In the rows, 128 means zero.
Known rows, with every way that one mark hangs from another:
{Z_306 Z_97 Z_177 Z_957}: [116 159  73 134 142  52  98 135  99 147 128 116 179 102 113 142 113 147
 112 136 100 166]
{Z_487 Z_143}: [130 176 155 144 139  98 167 147 111 132 105  85 157  78 104 140 131 125
 117 146  89  69]
{Z_643 Z_515 {Z_869 Z_306}}: [112 123 141 143 145  92  97 129 143 107 122 135 198 131 105 110  55  84
 116 157  80 118]
{Z_177 Z_306}: [130 168 157 131 161  73 135 143 145 134  90  63 155 111  95 123 104 117
 122 139 113  98]
{Z_177 {Z_306 Z_97 Z_869 Z_957}}: [124 138  76 114 155  85  97 132 114 136 108  97 168 112  83 132 108 133
  94 122 126 154]
{Z_306 Z_97 {Z_869 {Z_643 {Z_515 Z_487}}} Z_957}: [124  98  35  85 165 105  85 124  67 133 153 174 190 112 120 148  87 130
  98 116 136 162]
{Z_869 Z_306 {Z_643 Z_515 Z_544}}: [104 127 140 107 148 107  85 147 111 130 125 132 178 175 139 116  47  79
  93 150 119 110]
{Z_544 Z_643}: [134 161 134 119 143  44 130 117 134 122 100  88 162  65  96 137 103 141
 123 152 104  98]
{Z_643 Z_515 Z_544 Z_869}: [104 146 149 140 146 109 124 122 138  92 144 123 189 139 105  96  58  60
 126 191  81  91]
{Z_869 Z_306 Z_643}: [137 144 136 111 150  76 108 151 115 145  89 114 154 131 125 132  76 135
  95 123 113 116]
{Z_643 Z_544 {Z_869 Z_306}}: [118 138 159 127 118 100 130 129 149 118 134 118 177 139 106  93  37 101
 105 180  77 105]
{Z_869 {Z_306 Z_177}}: [117 136 122 143 149  65 119 145 127 146 117 118 177 108 128 129  92 137
 114 146  93 140]
{Z_544 {Z_643 {Z_515 Z_487} Z_869}}: [136 118 116 114 149  69 117  93 142  95 147 158 197  72 103 121  59 110
 128 174  92 110]
{Z_869 Z_306}: [116 143 148 129 141  70 136 145 131 141 105  91 172 108 107 135  86 129
 117 136 101 111]
{Z_515 {Z_487 {Z_143 {Z_544 {Z_643 {Z_869 Z_306}}}}}}: [174 129 138  90  93 113 128 115 153 122 132 152 159  91 114 123  67 154
 101 145  75  96]
{Z_869 Z_643}: [137 167 135 115 162  77 128 147 111 136  90 101 149 111 117 132 101 130
 112 132 113 100]
{Z_643 Z_869}: [133 161 146 141 143  79 147 126 140 109 107 104 170  94  92 111  87 120
 125 164  79 100]
{Z_869 {Z_306 Z_97 Z_177}}: [110 147  81 134 148  71 104 146 124 136 119 118 179 126 124 135  84 132
  91 132  90 164]
{Z_487 {Z_143 Z_544}}: [143 182 158 121 120 120 167 155 129 136 100  81 131 105 104 139 142 136
 129 119  89  75]
{Z_515 {Z_487 {Z_143 Z_544}}}: [153 161 145 102 118 124 190 146 120 146 135 103 141  85 114 150 128 150
 139 122  93  77]

Rows:
[149 123 120  86 131  97 111 101 153 100 142 152 171  99 102 118  66 115
 141 148  91 113] | {Z_143 {Z_544 {Z_643 {Z_515 Z_487} Z_869}}}
[114 117 111  99 170 116  54 133  92 126 122 139 174 162 120 110  79  92
  98 146 142 124] | {Z_177 {Z_306 {Z_869 {Z_643 Z_515 Z_544}} Z_957}}
[128 133  32 111 168  83  67 137  77 142 116 161 164 113 126 136 114 156
  77 120 122 183] | {Z_306 Z_97 Z_177 {Z_869 Z_643} Z_957}
[109 123 138 120 142 114 151 113 131  99 177 143 198 121 115 105  44  79
 135 186  86  97] | {Z_643 {Z_515 Z_487} Z_544 Z_869}
[135 107  86 105 157 123 108 135  53 139 150 183 187  87 128 150 119 135
 100 133 124 114] | {Z_306 {Z_869 {Z_643 {Z_515 {Z_487 Z_143}}}} Z_957}
[143 123  65 119 121  42  35 102 132 129 123 167 197 103 113 115  56 152
  78 158  80 183] | {Z_544 {Z_643 {Z_869 {Z_306 Z_97 Z_177 Z_957}}}}
[149 117 100  86 157 165 131 146  90 125 135 166 144 117 130 143 120 124
 107 109 118  97] | {Z_306 {Z_869 {Z_643 {Z_515 {Z_487 {Z_143 Z_544}}}}}}
[128 133  73 137 123  66  66 127 120 137 133 158 194 130 118 117  63 142
  88 150  76 186] | {Z_643 {Z_869 {Z_306 Z_97 Z_177 Z_957}}}
[130 141 127 129 151  66  90 100 149  87 112 137 187  89  96 113  75  95
 121 174  85 105] | {Z_544 {Z_643 Z_515 Z_869}}
[125 151 131  96 138  80  99 124 147 111 104 106 157 111 102 134 104 111
 140 126 106 104] | {Z_143 {Z_544 {Z_643 Z_515}}}
[155 177 147 104 113  96 133 132 140 125  90  95 134  87 104 139 134 147
 121 130  95  73] | {Z_487 {Z_143 {Z_544 Z_643}}}
[119 142 116 103 157 118 138 141 101 122 117 123 144 128 120 115  89 117
  96 152 123 101] | {Z_306 {Z_869 {Z_643 Z_544}}}
[120 131 113 137 133  50  90 142 107 164 125 128 185 106 125 134 100 157
 120 143  96 161] | {Z_869 {Z_306 Z_177 Z_957}}
[118 114 104 101 164 159 143 139  75 113 164 169 175 116 141 131  91  97
  90 157 121  84] | {Z_306 {Z_869 {Z_643 {Z_515 {Z_487 Z_143}} Z_544}}}
[142 162 139 109 131 108 106 129 132 116 104 116 153 102 108 141 123 112
 121 130  98  76] | {Z_487 {Z_143 {Z_544 {Z_643 Z_515}}}}
[123 113 102 135 150  59  47 109 152 105 123 178 205 111 124 105  55 106
  98 173  80 147] | {Z_544 {Z_643 Z_515 {Z_869 {Z_306 Z_177}}}}
[168 172 148 112 109 108 122 118 158 107  96 123 141  92  94 117 108 139
 112 154  70  77] | {Z_487 {Z_143 {Z_544 {Z_643 Z_869}}}}
[118 140  99 116 121  62  97 135 104 154 117  98 183 119  99 145  78 147
  99 123 103 154] | {Z_869 {Z_306 Z_97 Z_957}}
[100 110 116 141 128  88  54 124 115 126 164 174 215 152 131  95  46  90
 114 184  78 156] | {Z_643 Z_515 Z_544 {Z_869 {Z_306 Z_177 Z_957}}}
[103 123  59  94 156 118  64 131  72 118 142 150 178 157 119 127  76  96
  81 138 130 147] | {Z_306 Z_97 {Z_869 {Z_643 Z_515 Z_544}} Z_957}
[ 99 127 106 108 175 127 110 136  97 107 131 140 166 145 124 114  81  84
  99 155 126 105] | {Z_306 {Z_869 {Z_643 Z_515 Z_544}}}
[155 138 141  95 108  82  97 115 171 117  95 124 152 118  99 109  59 140
 109 140  82 118] | {Z_143 {Z_544 {Z_643 {Z_869 Z_306}}}}
[132  89  92 120 148  63  74 101 144 109 159 197 210  97 130 114  44 122
 108 173  85 151] | {Z_544 {Z_643 {Z_515 Z_487} {Z_869 {Z_306 Z_177}}}}
[109 137  49 133 169  84 125 137 114 122 123 126 167  98 110 132 121 130
  94 134 108 163] | {Z_306 Z_97 Z_177 Z_869}
[133 117 125 108 152 120 113 149  92 140 137 159 188 120 146 150  79 113
  90 130 109  97] | {Z_869 Z_306 {Z_643 {Z_515 {Z_487 Z_143}}}}
[126 116 102 110 181  98  47 134  92 131 100 138 171 136 112 125 104 110
 100 125 142 137] | {Z_177 {Z_306 {Z_869 {Z_643 Z_515}} Z_957}}
[129 139  79  86 151 112  71 134  97 134 113 118 154 162 110 114  76 121
  69 132 140 143] | {Z_177 {Z_306 Z_97 {Z_869 {Z_643 Z_544}} Z_957}}
